Every row comes from one small tree of marks. Brackets hold a mark, then the marks that hang from it, in the order of their numbers. Every link used is in the known rows. Which tree was each row made from?
(in the rows, 128 means zero)
Known rows
[j990 [j610 [j861 [j180 j862]]]]: [147 134 151 134 128 167 177 163 126 134 126 165 134 129 136 114  99 141
 141 134 101 144 126 107 154 161 119 110 118 146 158  68  81 115 119 139
 126 142 120 139 151]
[j862 [j180 j411] [j412 [j861 j532]]]: [120  85 108 125 134 143 142 157 125 148 121 123 136  97 151 143 182 171
 123 162 106 126 110 147 164 165 140 118 114 151 111 100 119 123 154 141
 116 164 110 136 136]
[j412 j411 j862]: [145 111 229 133 121 127  88 110 134 138 100 133 148 149  94 137  76 100
 140  84 132 113 114 127 174 166 128 119 138 127 121  73 111  98 131 149
 136 151 105 134 159]
[j542 [j861 [j180 [j411 j412] j862]]]: [133 129 101 115 134 148  64 147 120 140 146 162 135 149 131 115  86 136
 114  51  96 119 121 112 153 168 150 118 117 113 125  61 117  98 143 151
 102 150 136 140 159]
[j610 j861]: [157 135 140 121 134 156 152 144 114 123 140 146 137 106 122 129  99 141
 116 161 110 131 117 136 159 132 130 121 106 148 130  73 108 111 124 156
 134 156 139 126 153]
[j610 [j861 [j532 j990]]]: [140 135 139 112 130 142 166 141 112 113 140 146 138 111 116 128 103 137
 114 173 106 137 120 153 162 121 128 146 111 147 129 123 100 118 144 156
 120 147 150 115 109]
[j542 j861]: [139 138 161 128 134 142  91 152 120 120 140 162 137 133 109 133  99 130
 124  28 110 122 112 150 159 144 135 116 113 117 125  73 113  89 138 145
 118 168 143 129 159]
[j610 [j861 [j180 j411 j862]] j990]: [159 118 102 115 140 160 159 124 107 139 149 108 144 124 143 117 103 144
  93 178  99 136 134 121 151 144 147 138 150 157 141  66  71 139 110 159
 141 136 133 165 157]
[j532 [j861 j180 [j412 j411]] [j990 j610]]: [135 134 190 124 138 144 171 132 122 126 148 154 137 109 106 101 155 116
 148  41 102 138 134 108 168  78 112 119 135 132 143 115  77 133 181 137
 137 141 132 123 106]
[j990 [j610 j861]]: [146 136 160 135 127 164 199 166 125 133 126 167 134 122 129 127  98 135
 146 141 108 147 122 139 155 142 112 109 115 148 157  76  78 111 117 139
 126 150 120 136 159]
[j862 [j180 [j861 j532]] [j412 j411]]: [118  65 189 126 135 143 139 143 126 137 121 123 128  94 112 141 177 144
 113 186 112 119 110 137 168 175 138 119 113 119 111  96 119 112  99 143
 116 164 112 130 120]
[j411 [j180 j862] j412]: [126 116  94 104 139 140  38 151 121 127 102 162 139 114 140 112  54 143
 117 124  94 101 128 116 169 155 154 129 125 144 116 100 115 123 140 146
  98 116 116 143 152]
[j542 [j861 j180 [j412 j411 j862]]]: [141 124 189 131 134 138  79 128 113 127 134 157 133 143  90 114 149 113
 110  60 120 116 119  89 162 158 143 110 121  96 120  51 121  88 122 152
 124 161 144 129 153]
[j532 [j990 j610]]: [139 135 166 115 130 143 163 152 136 117 118 164 150 118 120 121 100 126
 157  81 103 138 126 167 171  86 106 128 143 151 148 122  67 116 179 133
 120 150 122 122 134]
[j862 [j180 j411]]: [134  50 107 125 135 144 133 158 140 136 112 128 151 106 134 119  95 127
 110 120 106 128 113 142 172 149 140 125 123 145 128  81 110 113 123 146
 132 171 131 142 156]
[j862 [j180 [j861 j532]]]: [121  53 154 125 137 137 126 158 131 111 123 131 143 112 109 122 109 123
  98 165 111 124 114 149 168 165 139 131 111 126 124 108 111 117 109 140
 125 160 140 132 124]
[j180 j411 [j861 j412 [j532 j377]] j862]: [129  98  64 111 122 128  65 146 121 157 136 133 133 127 142 134 163 132
 125 206  76 131 130 204 144 193 148 143 142 125 115 118 119 143 140 152
  93 142 171 161 110]
[j412 j411 j861 j862]: [148 131 249 140 121 129  75 101 117 150 127 135 148 162 106 143  83 126
 150  86 135 108 115 136 165 171 132 109 133 149 115  79 109 120 184 145
 147 139  93 133 157]
[j377 [j532 j861 j990]]: [131 137 159 116 138 136 127 145 129 117 130 139 143 170 110 138  98 128
 112  25 108 149 128 155 171  97 119 144 102 148 121 141 100 117 165 134
 113 160 148 118 108]
[j180 j411 j861 [j862 j412]]: [140 114  62 105 129 151  66 143 131 168 143 134 129 113 164 150 158 157
 138 175  83 128 122 193 144 193 140 121 114 130 127  68 114 125 147 152
  94 146 126 162 155]
[j532 j861]: [137 141 154 133 139 137 121 147 127 116 141 135 139 109 117 133  99 123
 138  23 109 125 115 141 164 121 124 120 108 139 125 100 110 124 155 139
 139 158 135 135 136]
[j862 j180 [j412 j411]]: [132  76 190 129 135 145 139 141 133 140 104 124 135  88 119 138 167 150
 124 120 111 115 107 119 178 157 135 109 125 136 109  73 119 105 108 142
 127 172 103 129 142]
[j377 [j610 [j861 j180 j532] j990]]: [122 156 130 115 138 147 102 150 128 113 119 109 140 144 121 123 107 136
 123 176 120 162 135 118 155 139 140 128 118 123 149  92  79 131  77 138
 136 168 119 130 144]
[j990 [j610 [j861 [j412 j411 j862] j532]]]: [137 129 182 136 122 149 201 154 119 137 115 164 129 133 112 130 132 118
 143 166 113 146 122 139 155 158 112 118 115 137 151  89  83 112 106 144
 114 142 131 133 136]
[j610 [j861 j412] j990]: [161 132 146 117 144 149 191 127  97 125 140 114 137 106 113 135 162 131
  97 195 109 132 127 161 154 110 135 129 143 152 130  73  70 136  97 155
 138 146 152 151 158]
[j180 j411 j861]: [134 100  84 116 135 154 111 154 127 151 149 135 144 120 139 137 102 123
 121 206 100 135 123 178 149 146 136 128 109 125 135  81 105 129 135 151
 116 164 139 153 170]
[j532 j377 j861]: [143 137 148 144 128 136 111 140 125 112 138 131 142 102 120 120 108 130
 145  23 108 128 123 138 168 104 125 118 179 136 101 138 119 119 164 129
 152 161 133 139 118]
[j990 [j610 [j861 [j180 j411 j862] j412]]]: [148 128 124 129 128 165 184 163 122 146 126 164 130 122 138 114 136 138
 136 163  96 147 128 113 150 158 122 109 117 145 157  60  84 120 115 145
 120 144 133 143 154]
[j377 [j610 j990]]: [124 159 146 116 139 137  72 154 143 117 102 110 148 143 120 137 102 128
 147 110 119 152 130 157 161 126 134 117 130 129 145  84  74 128  92 128
 135 179 110 137 170]
[j990 [j610 [j861 j180 j412 j532]]]: [133 134 153 134 130 157 204 170 118 126 120 163 130 125 122 116 139 129
 130 184 103 149 127 106 152 152 120 120 110 138 154  89  84 123 103 141
 116 146 141 132 132]
[j542 [j861 j180]]: [135 135 155 130 137 149  85 151 119 115 143 158 139 136 110 113 100 130
 113  43 110 123 118  95 159 149 142 117 114 109 127  66 116  93 132 144
 125 168 141 128 156]
[j411 j180 [j412 j862]]: [127 109 108 111 139 137  60 142 123 116  92 159 142 120 121 113  56 121
 111 148 124 106 126  97 177 137 142 122 130 125 116 101 117 100 135 145
 106 119 100 136 170]
[j412 j861 j862]: [150 143 180 133 126 129  76 122 122 123 122 141 149 152 119 140 103 134
 145  90 134 112 115 144 164 159 128 107 128 149 116  86 110 112 194 139
 139 138 104 131 165]
[j990 j610]: [135 135 170 138 127 151 172 174 137 129 105 163 143 131 127 130  93 125
 158 100 105 141 120 144 160 143 112 113 123 146 154  87  77 116 124 128
 119 157 120 140 161]
[j542 [j861 [j412 j411 j862] j532]]: [125 127 195 129 126 121  93 135 112 126 127 156 129 148  84 137 149 108
 118  67 118 120 113 151 160 168 137 129 114 100 116  91 119  92 122 151
 103 157 157 126 124]

Which tree is each row?
[136 130 184 117 131 146 165 148 124 137 116 155 140 177 107 136 116 129
 115 109 106 156 131 152 166 112 117 138 108 151 133 120  86 117 135 138
 103 158 147 117 119]
[j377 [j532 [j990 [j610 [j861 [j412 j411]]]]]]
[119 120 144 123 134 114 107 145 122 101  89 130 143 140  93 110 179 103
 101 183 113 123 125  71 167 168 143 143 120 111 116 111 120 123 110 146
 109 149 166 126 108]
[j861 j180 [j412 j862] j532]
[148 144 135 128 124 138  89 133 127 115 108 118 141 125 115 121 140 133
 140 143 122 149 134 145 165 115 131 110 195 124 114 111  98 110 107 130
 149 168 119 136 147]
[j532 [j377 [j610 [j861 [j412 j862]] j990]]]
[145 134 155 136 130 168 196 165 124 130 126 165 136 125 131 115  98 135
 138 151 107 148 125  99 155 144 117 110 116 144 159  71  81 114 113 140
 129 149 120 135 157]
[j990 [j610 [j861 j180]]]
[125 107 186 122 131 124 104 134 116 125 126 136 134 134  89 140 157 101
 114 214 115 122 121 162 156 169 133 134 110 106 119 106 114 126 111 148
 108 149 155 134 122]
[j180 [j861 [j412 j411 j862] j532]]
[130 133 167 117 132 142 149 160 135 125 106 154 146 183 114 137  93 129
 121  78 105 156 129 156 170 111 116 140 112 154 136 132  84 113 145 129
 101 161 140 119 123]
[j377 [j532 [j990 j610]]]
[163  97 183 122 138 144 185 105 101 133 134 109 135 116 100 131 155 119
  92 185 124 128 125 149 161 130 135 124 155 144 128  64  74 123  90 158
 146 140 133 151 157]
[j610 [j861 [j412 j411 [j862 j180]]] j990]
[150 134 161 133 126 156 195 157 123 133 117 168 130 123 120 127 139 125
 143 153 114 145 122 137 156 144 109 104 119 139 152  67  83 104 113 141
 122 144 126 134 160]
[j990 [j610 [j861 [j412 j862]]]]
[118 124 118 124 135 136 103 159 111 126 138 153 133 138 109 116 155 121
 102 106 100 130 121 112 153 158 149 135 106 102 124  88 119 109 120 152
 102 166 173 132 128]
[j542 [j861 [j180 j411] j412 j532]]
[137 133 162 116 131 148 163 155 129 127 115 156 142 177 117 135  94 134
 116  99 107 159 131 154 167 111 115 140 107 154 137 126  85 111 141 134
 103 157 141 117 122]
[j377 [j532 [j990 [j610 j861]]]]
[143 110 163 126 133 133  90 140 120 119 128 160 131 129  94 127 159 117
 113  45 122 118 111 144 163 153 135 107 118 104 116  60 120  77 126 147
 118 162 147 128 155]
[j542 [j861 [j412 [j862 j180]]]]
[135 158 138 119 127 135  76 131 137 104 140 135 144 106 119 109 119 133
 168   4 113 152 137 161 176  53 114 116 188 125 114 167  98 115 196 122
 153 165 113 113  99]
[j532 [j377 j610] j861 j990]
[136 100  81 113 138 148 116 153 120 154 146 136 139 110 131 136 159 119
 117 231  98 134 124 180 147 140 137 124 107 121 129  73 109 135 127 154
 110 165 158 152 168]
[j180 j411 [j861 j412]]
[147 119 202 126 129 121 102 122 124 136  98 137 141 128  89 134 162 102
 131 127 119 113 117 135 169 148 131 116 129 127 113  68 114 113 120 151
 124 157 141 132 151]
[j861 [j412 j411 j862]]
[143  65 127 126 126 131 103 134 146 125  95 130 151 130 119 124  97 109
 118 100 132 123 112 134 176 165 130 117 137 128 125  75 113  85 133 145
 132 155 111 139 166]
[j412 [j862 [j180 j411]]]
[124 103 195 130 128 121  97 135 115 124 124 154 129 144  83 131 150 108
 110  65 120 120 111 147 163 173 139 126 116  99 115  90 120  88 116 150
 108 158 155 126 121]
[j542 [j861 [j412 j411 [j862 j180]] j532]]
[144 125 135 125 139 142 189 129  93 112 135 107 138 115 110 112 168 131
  81 233 104 139 137 111 156 121 145 147 174 140 120 119  79 146  89 151
 137 143 162 149 116]
[j610 [j861 j180 j412 [j532 j377]] j990]
[115 162 150 121 142 138  80 155 139 122 112 103 137 202 115 149 101 128
 122  46 123 178 138 153 160 127 130 128  98 128 139 112  81 128  86 120
 122 179 122 133 139]
[j377 [j532 j861] [j610 j990]]
[114 166 142 120 139 136  60 166 142 126 107 126 130 189 110 144 138 129
 129  57 120 173 132 138 161 135 130 116  70 118 130 102 113 119  94 124
 112 188 138 114 131]
[j377 [j532 [j861 j412]] j610]
[142 124 139 128 136 148 184 131 100 108 139 106 144 125 118 113 112 135
  87 207 108 141 136 108 157 126 143 152 176 145 126 126  76 140  98 147
 143 142 144 151 119]
[j610 [j861 j180 [j532 j377]] j990]
[116 157 129 107 137 127 111 153 107 133 128 154 138 154 125 143  64 136
 130 164 101 104 118 152 159 137 139 121 108 152 104 126 108 142 167 140
  80 128 118 124 141]
[j411 [j412 [j861 j532]]]
[133 132 183 129 133 150 106 141 124 138 105 134 137  85 124 141 159 154
 139 129 108 118 116 113 170 144 137 120 122 136 115  81 117 114 122 145
 128 165 108 136 151]
[j862 [j412 [j411 j180]]]
[145 128 242 141 124 135  70 100 116 145 129 131 151 166 107 123  85 127
 138 102 134 107 122  81 165 176 140 110 135 141 116  72 113 124 179 146
 153 139  93 132 155]
[j412 j411 [j861 j180] j862]
[156 133 152 123 119 148 175 138 121 117 126 165 144 100 120 106 140 137
 154 122 101 145 136 162 172  66 107 120 206 147 123 150  79 110 179 132
 135 149 130 122 113]
[j532 j377 [j990 [j610 [j861 j412]]]]
[158 122 173 122 145 155 186 117  93 133 145 109 140 114 107 117 153 129
  86 209 108 129 134 101 154 120 144 130 148 144 131  63  73 144  87 159
 148 146 145 152 153]
[j610 [j861 j180 [j412 j411]] j990]
[140 106 130 129 138 129 123 136 128 125 131 131 134 107 111 127 159 110
 126  52 117 124 116 140 166 130 126 112 115 127 120  85 116 114 147 145
 135 152 140 139 140]
[j532 [j861 [j412 [j862 [j180 j411]]]]]
[140 129 104 124 141 138  98 142 124 135 141 130 136 110 131 112 156 127
 125  57  93 125 125 104 157 143 140 121 111 133 124  78 117 137 151 148
 131 150 153 146 129]
[j532 [j861 [j180 j411 j862] j412]]
[133 108  43  92 132 144  58 143 124 171 149 147 132 144 156 140  76 134
 127 189  80 116 126 195 144 183 146 122 114 133 123  80 111 133 149 155
  74 125 127 160 160]
[j180 [j411 j412] j861 j862]
[104 115  78 113 132 129 114 158 127 127 107 132 148 155 128 113  77 112
 105 195 101 127 126  81 163 164 147 152 117 124 124 124 113 130 125 149
  90 145 138 136 125]
[j861 [j180 [j411 [j412 j862]]] j532]
[122 113  61 105 126 140  74 150 128 161 137 130 127 123 158 153 159 152
 134 197  80 131 122 199 143 207 143 140 107 128 125 102 115 132 140 152
  81 142 139 158 123]
[j180 j411 [j861 j532] [j862 j412]]
[130 130 171 128 139 135 101 145 123 135 121 131 134 181 107 132 126 127
 100  49 101 141 128 104 163 154 138 134  91 138 115 101 119 130 120 139
 114 161 159 132 112]
[j377 [j532 [j861 [j180 j862] [j412 j411]]]]
[135 159 127 124 137 151 114 149 119 142 128 133 138 106 148 142 179 173
 142 150 104 121 118 111 158 144 137 109 114 148 113  79 115 129 168 140
 121 162 109 134 159]
[j862 [j412 [j861 [j180 j411]]]]
[117 133 154 130 134 137  94 158 117 109 137 155 138 146 106 117 101 126
 106  66 107 126 119 101 157 163 145 136 108 105 126  99 117 100 126 144
 111 163 154 125 123]
[j542 [j861 j180 j532]]
[122 130 143 129 125 111 124 158 116 110  96 133 140 115 100 127 182 119
 123 171  96 126 123 153 165 134 137 145 156 131  98 152 120 134 120 139
 107 164 181 129  92]
[j861 j412 [j532 j377]]
[136 158 199 131 133 149 111 133 114 148 129 130 136 114 130 143 167 167
 145 137 108 113 116 100 161 150 138 107 118 147 109  76 116 133 157 142
 129 161 100 130 149]
[j862 [j412 j411 [j861 j180]]]
[137 127 106 128 138 143  92 142 130 132 146 129 141 119 139 115  99 132
 130  31  96 127 124 102 158 148 138 125 114 138 130  85 113 132 159 144
 137 149 134 147 132]
[j532 [j861 [j180 j411 j862]]]
[127  57  87 113 137 141 134 158 136 142 113 135 148 116 135 120  78 125
 107 142 104 120 113 140 172 143 141 118 123 143 120  84 111 114 123 147
 110 158 121 139 161]
[j862 [j180 [j411 j412]]]
[145 139  72 112 125 144  68 143 130 172 126 133 137 120 173 149 147 174
 155 104  82 122 118 178 151 185 142 120 121 163 121  71 113 132 180 150
 104 146 120 155 155]
[j180 j411 [j862 [j412 j861]]]
[138 150 138 112 122 133  67 138 142 105 110 139 154 115 118 110 112 137
 163  83 109 147 136 164 178  67 121 123 198 131 114 156  96 111 175 125
 140 174 115 110 118]
[j532 [j377 j610] j990]
[126 126 131 108 122 125  35 138 131 118 133 140 136 138 124 128 116 139
 141 140  89 133 132 197 156 172 136 140 148 122 120 146 106 130 156 137
 105 139 142 134  88]
[j180 [j861 [j532 [j377 j610] j990]] j862]
[133  95 214 137 134 149  80 135 121 137 124 138 147 106 108 120  77 125
 121 141 111 118 125 116 167 151 145 133 122 130 130  87 110 130 118 151
 149 156 126 142 148]
[j412 [j411 [j180 j861]]]
[125  91 141 129 139 139  69 151 119 104 112 145 142  93 111 113 141 124
 101 192 117 125 129 121 165 156 145 144 115 114 129 112 116 121 118 146
 134 144 150 142 135]
[j411 [j180 [j861 [j412 j862] j532]]]
[139 136 153 136 126 148 156 136 128 106 146 152 145 106 123  89 118 129
 156  16 103 146 141 106 173  62 107 120 204 135 126 165  83 120 203 121
 153 143 116 127  94]
[j532 j377 [j861 j180] [j990 j610]]
[114 124 109 120 132 137  91 151 118 126 137 157 136 160 116 118  87 118
 105  91 111 126 120 106 157 167 145 133 113 100 125  96 118  93 132 150
  94 150 141 131 138]
[j542 [j861 [j180 [j411 [j412 j862]]] j532]]
[143 115  83 114 137 138  79 148 126 145 111 132 145 120 136 105 173 132
 114 149  81 120 129  92 156 166 153 127 123 136 124  58 117 140 130 154
 115 155 165 148 145]
[j861 [j180 j411 j862] j412]
[121 132 152 122 123 116 159 156 119 109 101 151 141 115 101 119 187 118
 141 155  94 138 131 170 170 102 120 147 174 135 114 176  92 133 151 133
 103 152 170 122  78]
[j861 j412 [j532 j377 [j990 j610]]]
[120 139 133 132 133 138 107 154 113 134 138 131 151 146 138 124 101 148
 125 158 100 125 124 111 152 160 148 139 109 157 123 117 109 156 180 142
 127 152 137 135 128]
[j412 [j861 [j180 j411] j532]]
[130 121 134 127 133 141  42 151 124 121 105 144 140  91 145 121 132 170
 129 103  98 117 125 121 166 177 150 140 121 150 122 106 118 128 154 143
 133 138 128 145 129]
[j411 [j180 [j862 [j412 [j861 j532]]]]]
